In the rows, zero is written as 128.
Known rows, with every step that occurs
zogedon/mori: [132 125 118 122 124 155 121 128 138 109 128 132 116 139 125 150 113 130
 125 131 130 129 117 144 120 123 111 151 128 132 125 120 127 133 104 130
 115 141 137 130 127 116 120 147 142 150 134 147  92 131 119 131 114]
mori/suso/nidob: [130 134 177 116 127 117  95 125 130 150 139 127 142 120 162 152 132 135
 130 125 109 142 134 117 130 150 145 120 140 161 139 126 140 152 160 141
 154 100 119 132 127 139 126 134 130 165 150 125  94 131 126 126 122]
zogedon/zoni/suso/nidob/nepo/pina: [118 121  57 128 100  96 132 144 120 121 163 144 167 117 131 107 106 104
 119 115 142 138 123 143 137 149 132 147 166 104 154  99  87 111 111 124
 204 132 142  73 106 151 112 110 148 146 133 130 135 126 151 105 115]
mori/nepo: [129 121 175 116 118 146 109 112 132 154 136 109 123 147 120 129 134  99
 128 136 145 123 128 143 144 127 122 143 134 122 133 124 131 140 164 142
  93 126 115 140 133 130 132 121 121 121 125 129 122 126 117 137 126]
somoguf/suso/febi/nepo: [122 146 101 130 154 125 147 144 140 161 112 129  85 123 145 115 120 131
 126 136 110 140 134 143 109 145 131 105 112 122  58 123 148 125 101 121
 109 127 170 119 122 128 155 126  78 158 161 106 117 116 114 156 149]
somoguf/suso/zoni/zogedon: [117 132 100 144 150 104 133 129 126 164 119 116 109 136 136 137 141  92
 151 113 123 139 147 116 149 110 140 106 115 102  84 115 120 124 126 110
 185 121 132 130 128 122 122 181  86 138 119 102 119 121 112 159 151]
zogedon/zoni/mori/nepo/febi/suso: [137 102 164 141 103 115 156 102 143  87 159 105 142 118  80 128 167 128
 126 121 116  98 123 136 117 118 120 134 148 116 155 142 139 139 155 113
  81 163 108 140 124 143 140 100 146  95 125 127 164 145 122 153 159]
zogedon/zoni/mori/nepo: [139 106 201 120 103 116 137 112 134 119 156 121 146 127  89 119 154 110
 126 116 125 108 123 150 150 112 128 138 139 122 134 124 116 124 165 126
 108 147 125 134 138 145 125 128 153  99 100 143 123 141 101 153 117]
nidob/suso/zogedon/mori/nepo/pina: [134 123 125 121 105 169 104 120 111  80 115 122 137 128 125 169 119 132
 130 145  84 120 124 124 122 110 127 122 137 117 178 123 121  96 111 129
 132 125 133  93 123 113 110 116 141 129 119 158 127 107 138 109  74]
somoguf/nidob/suso/siriz/gobe: [131 150 112 147 148 128 138 151 133 138 100 141 142 115 118 142 192 146
 117 113 117 146 146  58 142 151 168 117 115 123   8 127 111 115 129 124
 165 128 114 135 138 129 113 141 101 124 132 116 136 114 135  77  75]
nidob/suso/febi/nepo/pina: [113 151  82 116 132 166 146 158 117 112 130 138 100 107 145 114 116 146
 125 141 127 147 135 137 103 138 132 109 135 116 137 122 133 140  97 132
 106 119 162  99 127 120 153 111 109 127 140 132 147 105 154 110 109]
febi/suso/zogedon/zoni/mori: [120 116 137 139 107 110 150 115 122  82 120 118 156 133  95 142 128 162
 133 123 102 109 117 113 130 115 125 105 138 135 174 134 107 159 136  97
 122 155 126 101 139 128 124 133 146 130 135 141 104 147  94 175 151]
somoguf/nidob/nepo/pina: [137 162  81 138 125 139 122 143 142 155 140 131 147 123 138 104  96 134
 120 120 202 135 122 144 128 129 143 167 134 118 116  95 104 112  99 123
 127 126 137  99 103 146 123 134 127 182 126 122 138  93 160  85  91]
somoguf/nidob: [132 146 123 135 137 126 126 134 142 156 126 137 147 139 131 141 116 128
 122 119 167 132 141 141 135 134 149 148 113 131  94 116 125 144 123 125
 123 127 127 138 129 134 128 143 116 166 126 118 109 110 127 128 103]
zoni/zogedon/mori/nepo: [145 124 170 121 109 130 123 109 133  88 135 119 120 151 101 164 136 112
 147 137 125 110 124 135 130 101 115 130 121 137 158 134 140 113 124 119
 135 130 113 134 131 119 124 138 151 147 103 143  92 132 111 138 118]
mori/nepo/somoguf/suso/febi: [125 118 141 140 159 122 130 121 142 179 108 130 108 136 146 118 117 114
 118 125 119 141 131 149 116 137 137 106 121 124  85 139 155  91 163 152
 111 126 154 143 140 136 158 109  97 109 142 118 149 130 129 138 171]
somoguf/suso/zogedon/zoni/mori/nepo/nidob: [142  97 139 146 132  89 129 125 131 130 129 123 166 131 119 114 123 107
 131 128  73 101 128 126 147 130 113 108 120 116 115 130 134  78 143 112
 134 135 136 113 124 144 107 134 123  96 113 131 138 134 113 155 130]
nidob/suso/zogedon/mori/nepo: [138 124 164 108 118 145 101 128  99  91 100 124 134 127 122 173 130 143
 128 145  72 126 132 122 126 112 132 121 121 136 178 138 119 108 121 127
 128 117 124 123 138 112 114 113 138 120 133 152 105 120 105 117  79]
zogedon/mori/suso/nidob: [140 134 166 119 122 123  96 127 138 116 129 132 132 118 158 180 129 150
 129 129  72 133 130 121 116 143 134 125 138 169 138 131 148 124 129 133
 164 111 122 132 125 132 113 141 151 177 154 145  76 131 124 125 104]
nepo/febi: [126 121 104 127 147 147 124 113 139 129 167 124 128 139 130 115 117 117
 118 128 163 134 129 143 116 135 124 158 136 125 122 127 129 162 107 148
  98 131 136 147 109 121 142 127 110 128 133 124 157 122 141 121 142]
nidob/nepo/somoguf/suso/siriz: [125 148  86 130 165 113 124 157 124 173 106 132 110 119 137  80 119 148
 108 104 153 149 117 119 128 136 139 136 135 137  39 123 101  89 116 131
 155 133 144 131 117 142 123 133  99 133 163 109 159 125 134  87 141]
zoni/zogedon/mori/nepo/suso: [150 113 152 137  97 130 121 105 133  87 103 136 119 133 115 155 126 124
 143 130 120 106 113 131 128 100 110 130 125 120 157 145 132 108 118 122
 119 120 112 125 134 116 127 130 178 124  97 118 129 141 128 131 119]
mori/nepo/somoguf: [122 126 157 124 135 135 113 126 123 153 123 128 121 151 120 116 125 120
 119 126 166 123 124 150 132 124 125 138 138 139 153 134 132 133 164 145
  83 132 116 159 137 127 140 114 131 116 125 135 145 136 133 134 149]
somoguf/suso: [124 129 107 135 146 138 123 125 140 176 119 119 120 131 139 121 129 107
 125 114 152 134 127 128 141 131 125 144 124 109  68 110 125 138 126 122
 115 128 147 121 121 128 121 146  95 148 154 113 117 122 117 136 142]
suso/siriz/gobe: [121 132 116 139 139 148 127 125 153 133 131 126 115 150 120 121 173 112
 122 126 118 138 120  68 142 148 132 117 139 121  27 129 107 144 139 142
 143 140 127 139 124 122 122 155  94 125 131 133 129 133 129 111 126]
zoni/suso/nidob/nepo: [125 137 110 114 114  70 131 142 111 161 139 127 142 122 146 115 107 110
 124 122 156 148 132 132 132 147 140 142 140 132 148 115 105 127 122 134
 190 103 126 105 106 147 116 105 126 146 140 113 112 129 125  99 124]
nepo/zoni: [119 131 106 135 133 155 129 129 131 142 113 145 136 124 149 119 112 131
 125 134 164 138 115 137 130 120 125 147 129 116 134 127 145 140 129 133
 110 133 129 138 131 117 136 122 132 112 127 149 137 133 139 134 137]
zoni/zogedon/mori: [138 129 116 128 128 130 132 118 129  83 132 130 122 150 110 158 119 135
 143 127 144 124 122 133 120 105 113 139 121 144 146 127 125 134  93 117
 144 133 127 125 128 111 118 160 153 159 112 143  82 134 115 136 126]
zogedon/zoni/mori/nepo/somoguf: [133 113 185 132 117 105 137 126 124 123 143 140 148 131  92 106 138 125
 115 106 149 112 119 154 135 111 127 133 144 137 147 128 118 117 162 129
  97 157 122 158 146 142 133 119 159  90  98 145 146 149 117 150 137]
nepo/nidob: [122 125  84 127 145 142 119 146 135 143 145 129 134 147 145 108 100 120
 127 138 156 127 130 137 133 152  97 147 133 128 141 128 133 150 118 141
 100 123 124 134 130 131 125 141 127 114 128 127 133 134 154 116 138]
somoguf/nidob/suso: [134 148 122 126 143 128 129 152 118 149 108 138 155 110 129 141 132 147
 123 113 165 144 148 129 142 131 160 148 110 128 106 118 120 141 118 117
 126 115 123 129 144 131 121 128 127 136 135 115 118 111 129  96  81]
zogedon/mori/nepo: [141 118 167 119 109 153 109 118 137 117 128 116 115 142 115 157 128 111
 127 141 111 115 122 149 127 117 115 145 128 132 138 125 137 110 132 133
 102 135 123 138 128 126 122 130 144 139 122 148 102 130 115 133 107]
zoni/zogedon: [130 131 123 123 133 128 134 117 122 121 143 123 133 151 118 133 122 123
 145 127 181 131 131 126 138 111 125 134 129 136 144 124 118 163 125 125
 134 122 124 129 131 117 132 153 131 149 112 123 104 132 119 132 144]
siriz/gobe: [116 130 114 147 133 151 130 116 150 150 128 127 119 147 120 113 157 108
 123 126 164 133 119  89 136 134 118 142 137 113  92 112 110 166 130 138
  97 141 135 139 127 121 128 145 109 140 136 132 128 133 128 121 136]
nidob/nepo/febi/suso/gobe: [115 136  88 123 140 134 153 101 128 123 134 101 102 111 121  94 118 168
 127 142 112 116 115 130 102 124 122 141 108 143 173 135 122 152  90 121
  92 138 132 120 102 114 130 101 133 145 160 113 172 121 148  94 161]
zoni/suso: [116 112 116 121 115 116 129 117 117 147 142 123 134 139 127 128 122  87
 122 123 183 134 140 133 140 137 129 144 132 114 130 109 122 150 136 139
 156 129 124 126 126 127 117 109 115 134 124 111 106 135 117 147 152]
somoguf/suso/zogedon/zoni: [119 114  92 143 145 127 114 123 125 126 117 137 149 140 124 131 115 129
 122 123  91 128 125 123 150 133 131 119 126 112  94 112  95 128 114 108
 149 145 161 106 130 123 122 151 107 145 154 133 108 130  96 163 132]
zogedon/zoni: [120 115 114 126 129 149 119 133 129 118 147 141 143 139 110 120 127 127
 118 125 136 128 119 149 149 135 122 150 146 120 127 116 100 158 128 122
 115 156 142 130 143 133 133 145 141 125 136 139 112 142 117 145 126]
zoni/zogedon/mori/nepo/nidob: [146 115 125 131 121 120 120 131 134  89 138 120 128 151 117 147 120 115
 146 145 117 103 131 138 127 122  91 131 122 139 173 143 151  98 114 121
 127 125 105 136 132 128 120 141 158 124  96 140 111 136 140 120 125]
mori/nepo/nidob/suso/siriz: [132 118 133 107 139 141 114 163 113 127 124 120 135 124 138 122 155 128
 124 141  87 129 144 107 144 153 124 117 128 131 105 153 138 101 155 143
 134 113 100 135 145 138 114 113 122  54 126 126 159 126 149  75  98]

Rows
[120 147  77 155 166 111 129 150 142 177  96 138 102 123 129  73 158 134
 107 102 149 146 111  69 127 141 135 126 140 126   4 120  90  93 117 128
 149 145 145 137 112 140 121 140  88 134 164 114 171 129 139  75 149]
nidob/nepo/somoguf/suso/siriz/gobe
[144 109 149 132 111 156 121 109 153 107 105 145 106 127 139 148 109 137
 124 143  67 129 113 156 104 128 116 119 121 115 133 156 148  91 137 157
 107 120 147 120 142 121 152 104 156  93 117 130 133 137 131 132 122]
zogedon/mori/nepo/suso/febi
[121 144 104 130 115 140 128 152 125 134  99 146  96 121 132 101 112 139
 123 128 158 114 116 137 122 132 112 136 129 119 124 125 114 161  93 109
  69 119 133 129 123 116 144 122 135 139 138  99 153 131 137 142 122]
febi/nepo/suso
[125 136 125 105 143 150 124 147 109 124 121 126 129 123 129 134 148 145
 121 122 114 151 136 101 143 137 143 123 129 131  77 135 107 138 135 137
 154 119 121 127 143 122 119 130 112  94 141 127 127 125 124  87 100]
nidob/suso/siriz
[120 124  94 131 141 144 136 117 142 100 141 104 116 138 119 134 144 145
 122 131 103 126 130 105 107 147 128 118 139 130  89 155 143 155 126 131
 124 139 107 133 116 120 137 121 103 121 152 115 158 131 143 120 165]
nepo/febi/suso/siriz
[127 133 107 140 131 132 141 118 121 115 120 148 143 131 134 126 117 135
 145 130 179 134 119 122 132 101 127 134 124 128 154 129 144 140 121 118
 137 125 120 136 136 112 134 135 144 126 106 142 128 135 135 137 148]
nepo/zoni/zogedon
[140 103 158 131 114 111 134 133 137 119 158 129 158 129 108 105 135 108
 125 127 115 102 130 150 146 133 103 141 134 123 151 134 132 106 157 128
 103 146 115 135 140 151 119 128 158  73  95 142 141 145 131 139 120]
zogedon/zoni/mori/nepo/nidob
[120 109 149 128 105 115 125 114 117 135 118 132 142 126 135 135 152  87
 122 135 116 129 132 114 141 135 145 113 125 109  83 141 161  78 176 141
 190 127  96 139 132 125 122  82 112  83 100 130 148 136 130 140 142]
mori/nepo/zoni/suso/siriz
[115 102  98 128 114 113 126 124 117 119 152 141 151 133 102 125 128  96
 117 117 155 128 132 144 153 143 128 148 143 105 134 109 101 146 132 122
 168 153 134 124 139 129 119 109 135 119 127 123 109 145 108 160 142]
zogedon/zoni/suso
[124 139 181 127 137 100 137 145 121 102 145 160 114  95 117 101 131 179
 113 115 119 127 124 145  97 137 145  93 136 177 140 136 145 118 141 120
 121 147 150 163 148 144 155 108 143 133 133 131 124 146 111 178 152]
zogedon/zoni/mori/suso/febi/nepo/somoguf
[125 111 107 123 115 112 112 114 108  92 121 132 136 147 128 168  96 111
 126 138 112 129 129 127 121 131 127 122 121 127 154 122 120 115  95 130
 188 130 137 114 114 108 107 120 122 156 122 142  80 129 102 161 125]
zoni/suso/zogedon/mori
[132 112 182 133 119 110 171  70 134 119 138  82 113 115 104 129 152 130
 141 137  78  90 128 130 106 109 123 108  98 137 160 150 168 135 139 129
  80 135 107 140 108 113 130  96 133 122 109 117 174 126 137 137 167]
zoni/mori/nepo/febi/suso/gobe
[110 129 100 139 151 128 124 142 130 187 115 118 103 129 151 128 136  92
 131 115 110 142 142 127 147 129 139 121 116  92  64 107 114 122 133 126
 154 129 140 130 128 129 121 169  78 125 139 105 126 116 118 155 140]
somoguf/suso/zoni
[113 151  98 132 141 144 150 146 132 124 106 155 100 116 158 114 109 154
 123 153 118 142 120 150  97 132 129 111 113 130 126 141 168 128 102 128
 103 129 151 137 128 118 170 108 113 120 133 146 140 123 137 156 143]
suso/febi/nepo/zoni
[133 151 120 106 132 107 123 155 124 158 133 129 134 125 152 109 103 143
 125 127 138 147 121 136 129 137 134 148 141 144 149 123 105 139 116 138
 138 106 133 111 109 145 130 134 133 153 149 133 114 125 131  83 102]
suso/nidob/nepo
[120 137 109 129 122 114 141 139 138 133 106 112 135 137 142 157 130 147
 137 128 105 128 130 114 122 146 127 112 137 135 149 139 140 178 137 115
 117 118 108 106 129 129 136 134 135 152 165 127 105 136 133 127 145]
febi/suso/nidob
[120 120  91 136 134 145 141 111 140 113 139 106 119 135 119 127 131 137
 125 131 151 121 126 123 105 133 116 145 141 122 147 135 137 176 120 125
  80 140 113 131 117 122 142 114 118 136 160 117 154 132 144 130 173]
nepo/febi/suso
[128 153  97 128 131 112 132 154 123 155 111 151 146 105 173 105 105 155
 124 134 137 150 110 133 123 126 133 146 136 137 153 128 130 119 110 129
 144 109 131 116 114 140 134 119 142 130 142 152 142 127 148  82 111]
suso/nidob/nepo/zoni
[128 127 118 130 105 145 125 135 111  85 127 121 113 121 120 169 155 102
 152 127  90 126 144 124 132  93 130 108 129 101 173 125 124  85 122 116
 177 124 108 112 135 118 116 149 146 108  92 143 135 106 143 119  89]
nidob/suso/zoni/zogedon/mori/nepo/pina
[125 129  64 127 145 120 131 173 101  90 118 141 119 118 139 149 134 138
 145 132  91 135 153 118 126 121 110 115 112 127 176 140 128 102  91 111
 181 124 114 134 149 116 108 167 148  82 107 133 121 128 143 107 100]
nepo/nidob/suso/zoni/zogedon/mori
[119 152 116 105 145 143 148 166 105 124 116 136  94 105 137 119 128 160
 122 142 117 149 141 133 111 138 139 108 117 139 131 135 136 147 105 128
 102 117 154 125 144 121 158 105 107 117 157 121 121 120 121 121 113]
nidob/suso/febi/nepo
[144 158 105 138 129 111 108 134 122 143  85 153 153 119 146 107  77 171
 117 127 148 134 117 127 130 128 153 142 111 126 137 129  80 111  97 118
 136 104 141 105 115 134 124 126 134 155 130 101 148 113 131 101  90]
somoguf/nidob/nepo/suso/zogedon
[124 153 152 132 133 123 133 124 119 102 120 152 108  97 151 127 129 167
 146 148 127 141 127 118 100 120 145  88 114 163 156 146 184 123 128 114
 149 114 132 146 136 120 163 109 127 154 127 128 118 129 126 167 159]
mori/suso/febi/nepo/zoni/zogedon
[111 118  93 134 145 142 152  88 136 116 132 100 110 125 124 128 125 151
 132 143  89 109 129 129 104 131 121 118 105 137 153 141 148 169 105 124
  91 141 128 129 114  99 136 115 127 145 146 114 165 122 149 128 174]
nepo/febi/suso/gobe
[129 132 104 133 148 103 128 135 143 182 111 124 136 128 166 143 123 108
 130 115 107 142 134 124 138 140 135 121 126 123  68 118 135 132 123 127
 147 108 145 107 112 130 123 152 104 158 156 119 113 122 126 117 124]
somoguf/suso/nidob
[142 123 130 135  98 151 124  99 141  81 148 117 125 150 107 163 124  99
 146 137 140 107 118 137 123  98 111 130 139 116 158 124 137 104 118 125
 132 133 118 110 116 118 121 147 156 161  89 150 114 117 145 131 120]
zoni/zogedon/mori/nepo/pina
[114 150 134 123 122 165 112 125 140 121 151 130  96 111 150 120 116 138
 128 144 123 136 131 133 101 149 137 103 141 143 130 117 159 134 132 139
 119 120 148 118 119 128 152 116 103 174 144 126 123 108 147 152 139]
mori/suso/febi/nepo/pina
[137 135 216 119 120 116 107  94 117 126 141 117 143 120 137 134 119 142
 135 125 130 130 130 103 125 119 145 109 126 160 163 121 127 140 161 139
 148 110 125 135 122 127 114 132 116 159 122 127  92 126  97 162 128]
zoni/mori/suso/zogedon
[136 127 201 127 120 106 137 121 125 152 137 125 130 135 111 108 131 117
 125 109 180 115 123 145 124 109 128 131 130 143 146 131 136 119 166 144
  86 131 116 163 127 136 133 117 138 108  96 136 147 135 127 140 144]
zoni/mori/nepo/somoguf
[136 116 163 129 104 149 110 111 135 149 109 128 122 129 128 119 123 106
 122 130 140 115 115 136 141 120 119 142 136 102 138 136 118 139 157 141
  79 114 119 135 136 130 137 109 145  97 116 107 160 138 134 130 127]
mori/nepo/suso
[139 132 218 118 115 123 116 102 131 145 154 116 130 106 129 124 141 127
 131 111 166 130 128 114 128 123 137 134 132 151 136 117 138 145 169 140
 124 120 117 146 128 139 112 130 126 147 122 120 102 131 109 146 134]
zoni/mori/suso
[135 114 151 128 120 123 147 122 134 114 159 136 147 124 100 116 134 128
 124 108 148 124 120 144 141 119 124 141 138 125 127 114 106 148 133 123
 118 153 140 128 136 137 123 144 147 112 109 139 111 143 107 152 120]
zogedon/zoni/mori
[126 126 126 123 134 112 125 160  95 131 127 120 129 126 134 133 154 108
 151 136 103 127 162 115 151 121 125 104 115 115 184 144 135 107 153 124
 160 108  93 141 153 134 122 142 129  57  97 116 153 126 142 110 117]
mori/nepo/nidob/suso/zoni/zogedon
[133 117 171 110 133 112 152 123 107 143 123 110 132  99 125 110 140 129
 139 138  83 105 139 130 135 123 118 110  86 141 167 137 152  99 139 137
 108 113 116 133 130 123 104 102 153  69  93 129 162 120 148  89 106]
zoni/mori/nepo/nidob/suso/gobe
